Each row comes from the steps of one path. Every step used is in the known rows, and no mark comes twice. Write the path behind each row, first mark first.
Known rows:
S/H/Y: [-5.07,  0.38, -1.41, -1.00, -2.15, -0.22, -1.89, -5.90,  2.24, -2.25,
  1.03, -0.87, -1.72, -2.95, -1.86,  1.88, -0.34,  0.51, -0.53,  2.52,
  3.50, -0.96,  1.52]
C/D/T: [-3.86, -0.33, -0.64, -0.75,  2.53,  0.72, -2.00, -2.61, -1.27,  1.12,
 -0.54,  3.25, -1.90,  0.83, -1.17, -6.62,  1.72, -4.36,  0.54, -3.66,
  0.58,  0.37,  1.30]
H/S: [-4.27, -0.12, -0.54, -0.38, -3.42,  0.54, -2.11, -0.30,  3.51,  0.98,
  0.79, -0.72,  0.05,  1.76, -1.63,  2.04,  0.41, -2.36, -2.85,  2.03,
 -0.59, -1.27,  2.09]
D/T/Y: [ 5.81,  0.53,  1.07, -0.60,  1.56,  1.24, -1.50, -6.35, -0.64,  0.48,
 -5.59,  0.11, -3.41, -2.09, -1.05, -5.19, -1.48, -1.22,  8.09, -0.03,
  3.85,  3.33, -0.57]
K/Y/T: [ 0.29,  0.74,  1.80,  1.76, -1.21,  0.99,  0.99,  2.83,  1.80,  3.47,
 -3.85,  0.32, -1.67, -5.94,  0.25, -1.78, -0.56, -0.59,  2.15,  1.87,
  6.92,  2.36,  0.39]
P/Y/T/D/C/S: [ 8.22,  1.40,  0.36,  0.27,  3.55, -0.89,  2.45,  5.24, -3.59, -3.61,
 -0.43,  1.11,  0.58,  1.54, -0.94, -0.43,  1.13,  0.18,  1.91, -0.16,
 -6.24,  0.69, -3.47]
Y/K: [-3.91,  1.03,  1.19,  1.59, -4.65, -1.66, -2.64, -1.32,  2.39,  3.67,
 -1.87, -1.69, -0.90, -2.11,  1.94, -1.14,  3.24, -0.78, -8.13,  0.42,
  2.18,  1.24,  2.41]
T/D/C/S: [ 1.71, -0.16, -0.33, -0.53,  2.22,  0.71, -0.21,  3.42, -1.32, -1.71,
  1.99,  0.04,  2.86,  5.40,  0.30, -4.98,  1.90, -0.15,  0.83, -0.46,
 -8.21, -1.40,  0.47]
P/Y: [-0.54,  2.07,  0.36, -0.59, -2.09, -1.83, -1.13, -0.78,  1.56, -1.96,
 -3.27, -0.27, -1.63, -2.81, -2.62,  0.75,  5.56, -2.12, -4.55,  2.03,
  5.72,  1.82,  0.71]
D/C: [-0.93,  0.24, -0.13, -0.12, -0.86,  0.30, -1.58,  0.68,  1.08, -1.32,
  0.10, -0.51,  1.78,  1.34,  0.34, -4.40,  2.79, -4.27, -1.99,  1.04,
 -2.44, -0.51,  1.69]
Y/C/S: [-0.80,  0.05, -0.35,  0.24, -2.10, -1.99, -0.85,  3.58,  0.62,  1.83,
  3.10, -0.06,  2.06,  2.42,  0.19,  3.04,  0.09,  0.30, -7.75, -0.39,
  1.42, -1.36,  3.00]
T/Y/C/S/H: [ 4.76, -0.16, -0.34,  1.31, -0.96, -1.71, -0.28, -1.30, -1.06, -0.47,
  3.38, -0.67,  0.40,  0.24, -0.68,  3.96, -2.22,  3.90, -1.72,  1.09,
  1.53, -0.48,  2.57]
Y/C: [-1.34,  0.85,  0.19,  0.58, -2.99, -1.14, -1.08,  1.42,  0.16,  0.44,
 -0.67, -0.27, -0.18, -1.30,  1.19,  1.20, -1.15, -0.70, -6.97, -0.19,
  5.73, -0.68,  1.68]
Y/T/D/C/S: [ 4.17, -0.06,  0.09,  0.17,  3.52,  0.53,  1.47,  4.39, -3.37, -0.34,
  1.28,  1.38,  1.31,  3.38,  0.65, -4.04, -2.07,  0.23,  3.48, -1.25,
 -8.90, -0.61, -1.47]
K/Y/T/D/C: [ 5.22,  0.68,  1.75,  2.15,  2.44,  2.57,  2.60,  5.27, -2.21, -1.05,
 -4.20,  0.18, -0.20, -2.96,  2.71, -6.28, -2.36,  0.17,  6.63,  0.67,
 -0.19,  1.35, -3.26]
D/C/S/H: [-1.40, -0.77, -1.82,  0.63, -0.09, -0.99, -1.64,  0.51,  1.06, -1.44,
  7.13,  0.45,  3.50,  3.30, -1.15, -1.75,  2.63, -1.18, -3.99,  1.50,
 -8.97, -2.25,  4.74]
P/Y/T/D: [ 4.58,  2.49,  1.19,  0.36,  1.31, -0.95,  1.76,  0.92, -3.42, -1.92,
 -5.59,  1.41, -4.27, -4.05, -1.43, -0.60, -0.54,  1.04,  1.42,  0.06,
  3.95,  2.34, -3.75]
H/S/C: [-5.54, -0.38, -1.16, -1.90, -3.43,  1.12, -1.39,  3.17,  4.26, -1.06,
  2.73, -0.86,  1.88,  2.14, -0.24,  3.93,  0.11, -2.08, -4.46,  1.24,
 -2.09, -2.81,  2.16]
S/C/Y/T/D: [-1.01, -0.69,  0.47, -2.03,  2.98,  0.90,  3.71,  1.61, -2.09,  0.61,
 -2.82,  1.61, -0.27, -0.44,  0.14, -0.45, -0.58,  1.76,  4.06, -1.13,
  0.82,  0.66, -3.11]
S/H/Y/T/D: [-0.05,  0.88, -0.59, -0.03,  1.34,  0.80,  0.75, -4.34, -2.94, -2.02,
 -1.05,  0.85, -4.51, -4.35, -0.69,  0.41, -6.50,  4.01,  5.13,  0.62,
  1.22, -0.32, -2.91]

Which path is each row?
[ 8.84,  0.70,  1.19,  0.44,  0.72,  0.59, -0.48, -3.51, -2.55, -0.39,
 -4.68, -0.16, -2.66, -2.38,  1.25, -1.57, -4.95,  0.30,  4.86, -1.66,
  6.32,  2.22, -1.64]
D/T/Y/C
[ 0.77,  0.08,  0.85,  1.78, -2.13, -0.52,  0.39,  6.36,  2.51,  2.51,
  1.05, -1.10,  3.08, -0.71,  1.26,  2.48,  1.09,  1.11, -4.96,  1.36,
  5.76, -0.04,  2.79]
K/Y/C/S
[-0.35, -0.26,  0.99, -0.58,  3.27,  0.07,  2.97, -1.59, -2.70,  2.55,
 -4.80,  1.84, -2.21, -1.48, -1.19, -2.11, -0.52,  1.84,  5.12, -0.50,
  2.21,  2.11, -3.26]
C/Y/T/D
[-1.54, -0.71, -2.20, -0.84,  0.13, -0.05, -1.08, -1.16,  1.85, -3.64,
  6.16, -1.24,  3.13,  2.68, -1.38,  1.80,  1.17, -0.57,  0.45,  2.31,
 -6.25, -2.61,  2.17]
D/C/S/H/Y
[ 1.05, -1.50, -0.78, -2.01,  2.32,  2.88, -0.18, -0.62, -0.22, -1.95,
  0.61,  1.12, -0.48,  3.28, -0.64,  0.01, -1.86, -2.26,  7.24, -2.97,
 -2.41, -0.73, -1.44]
H/S/C/D/T/Y
[ 2.06, -0.17,  0.86,  0.33,  0.41, -0.67,  0.42,  0.31, -2.79,  0.04,
 -1.59,  0.15, -1.14, -0.01,  0.42,  0.29,  0.05, -0.07, -0.73, -2.01,
  6.84,  0.24, -1.29]
T/Y/C/D
[-5.10, -1.39, -1.95, -2.12,  1.11,  2.29, -1.34,  1.89,  1.02, -1.39,
  3.70,  2.35,  0.82,  4.17, -0.43, -0.48, -0.71, -4.08, -0.63, -3.54,
 -4.54, -2.73,  0.85]
H/S/C/D/T
[-0.83,  0.13, -0.62, -1.31, -1.82, -1.03, -0.30,  1.32,  1.66, -0.41,
  2.08, -1.49,  1.83,  1.53, -0.08,  6.68, -1.07,  0.93, -3.24,  0.48,
  3.64, -1.65,  0.28]
H/Y/C/S
[ 4.27, -0.10, -0.18, -1.22,  3.37,  1.31,  2.12,  2.65, -2.28, -2.35,
  0.45, -0.05,  0.93,  2.67,  0.38, -0.10, -3.46,  1.24,  7.58, -0.25,
 -6.50, -0.97, -4.15]
H/Y/T/D/C/S
[-4.77, -0.54,  1.27,  0.93, -2.73, -2.06, -0.29, -3.22,  2.93,  4.81,
 -2.83, -1.52,  0.62, -1.19,  0.74,  0.51,  6.11, -0.14, -5.19,  0.90,
  2.83,  2.51,  1.01]
C/Y/K
[ 1.53, -0.63, -0.05, -2.05,  3.47,  1.96, -0.38, -1.66, -2.01, -1.23,
 -1.71,  1.80, -1.38,  0.91, -0.31, -4.85,  0.51, -2.45,  6.47, -3.51,
  1.03,  0.76, -0.85]
S/C/D/T/Y
[-4.54, -0.03, -0.82,  1.02, -3.55, -1.96, -2.11, -3.92,  3.33,  1.51,
  4.38, -2.33,  0.48, -0.71,  0.30,  4.88,  1.90,  2.94, -5.84,  1.81,
 -2.05, -0.68,  2.95]
C/S/H/Y/K
[ 0.90, -0.15, -0.80,  1.48, -0.20, -0.31, -0.48, -1.51, -0.50, -2.97,
  4.10, -2.56,  2.02,  2.22,  2.46,  0.49, -0.74,  4.08, -0.96,  0.32,
 -9.12, -1.75, -0.78]
T/D/C/S/H/Y/K
[-6.03, -1.59, -0.01, -0.43, -4.19, -0.40,  0.43,  1.06,  5.13,  2.41,
  1.52, -2.23,  3.28,  2.17,  1.48,  7.07,  4.02,  0.18, -5.98,  0.94,
 -2.16, -0.70,  0.66]
H/S/C/Y/K
[ 1.85, -1.20,  0.25,  0.21, -0.26,  1.74, -0.70, -0.58,  0.20,  0.42,
  0.32, -0.38, -0.42,  2.39,  2.18,  1.44, -1.13, -0.86,  2.53, -3.64,
 -3.69,  0.11, -1.65]
H/S/C/D/T/Y/K
[ 0.92, -0.07,  0.47,  2.01,  1.61,  1.59,  0.33,  2.77, -1.25,  0.83,
 -1.91,  1.91, -0.37, -2.34,  2.05, -3.65, -1.12, -2.03, -0.60, -3.45,
  7.40,  0.76,  0.01]
K/Y/C/D/T
[-4.25,  0.05, -0.47,  0.49, -0.85, -1.44, -0.61,  2.32, -1.55,  0.60,
  1.26,  1.54,  0.08,  0.97,  0.66, -0.12,  1.26, -1.93, -7.95, -2.98,
  4.24, -1.59,  1.16]
Y/C/D
[ 0.77, -0.67,  1.26,  1.47,  0.95, -0.24,  1.22, -1.17, -0.92,  0.37,
 -3.19, -1.70,  2.05,  1.44,  3.24, -3.79,  4.06,  0.90, -0.18, -0.66,
 -3.87,  1.55, -2.53]
T/D/C/Y/K
[ 0.66, -0.68, -1.65, -0.33,  1.14, -0.11,  0.72,  0.06, -0.01, -2.45,
  5.72,  0.37,  1.44,  0.78, -1.09,  3.38, -2.26, -0.36,  2.92,  1.65,
 -7.31, -1.79,  0.35]
D/C/S/H/Y/T
[-2.68, -0.77,  0.70, -0.77,  0.86, -0.75,  1.82, -1.90,  0.56,  3.96,
 -3.01,  1.62, -1.18, -1.75, -1.97,  0.36,  1.91, -1.20,  2.48,  0.73,
  3.62,  2.32, -0.53]
C/Y/T
[-2.05, -0.24, -1.33, -0.57, -0.07, -0.96,  0.24, -2.20,  0.93,  0.74,
  4.34,  0.70, -1.15, -1.39, -2.55,  5.13, -2.63,  1.79,  1.02,  1.82,
 -1.58, -0.99,  1.08]
C/S/H/Y/T
[-1.90, -0.97,  1.01,  1.28, -1.39, -1.21,  0.28, -0.95,  2.20,  1.82,
 -1.44, -1.82,  3.27,  1.02,  2.17, -1.10,  6.47, -1.87, -3.52,  0.79,
 -2.57,  1.62,  0.16]
D/C/Y/K
[-4.74, -0.38, -1.87, -1.27, -0.91, -0.96, -1.63, -3.44,  2.64, -0.77,
  4.54, -0.75,  0.52,  0.52, -2.89,  3.80,  1.05,  1.45, -1.33,  2.56,
 -1.10, -1.51,  3.07]
C/S/H/Y
[ 0.64,  0.09, -1.10, -0.64,  2.28, -0.09,  1.26, -2.15, -2.24, -0.84,
  2.43,  0.99, -2.34, -0.73, -1.59,  2.13, -4.82,  4.46,  4.72,  0.58,
 -2.61, -1.16, -1.34]
C/S/H/Y/T/D
[ 5.39,  0.75,  1.30,  0.56, -1.76, -0.63, -0.13, -0.95, -1.22, -0.33,
 -3.46, -1.63, -1.33, -1.98,  0.85,  1.51, -2.34,  1.11,  0.37,  0.59,
  7.80,  1.20, -0.70]
T/Y/C
[ 2.71,  1.18,  2.08,  1.74,  1.27,  1.95,  1.98,  3.02, -1.49,  1.86,
 -5.78,  0.76, -2.68, -5.23,  1.25, -4.51, -2.74,  2.13,  5.31,  0.61,
  5.68,  2.16, -2.17]
K/Y/T/D
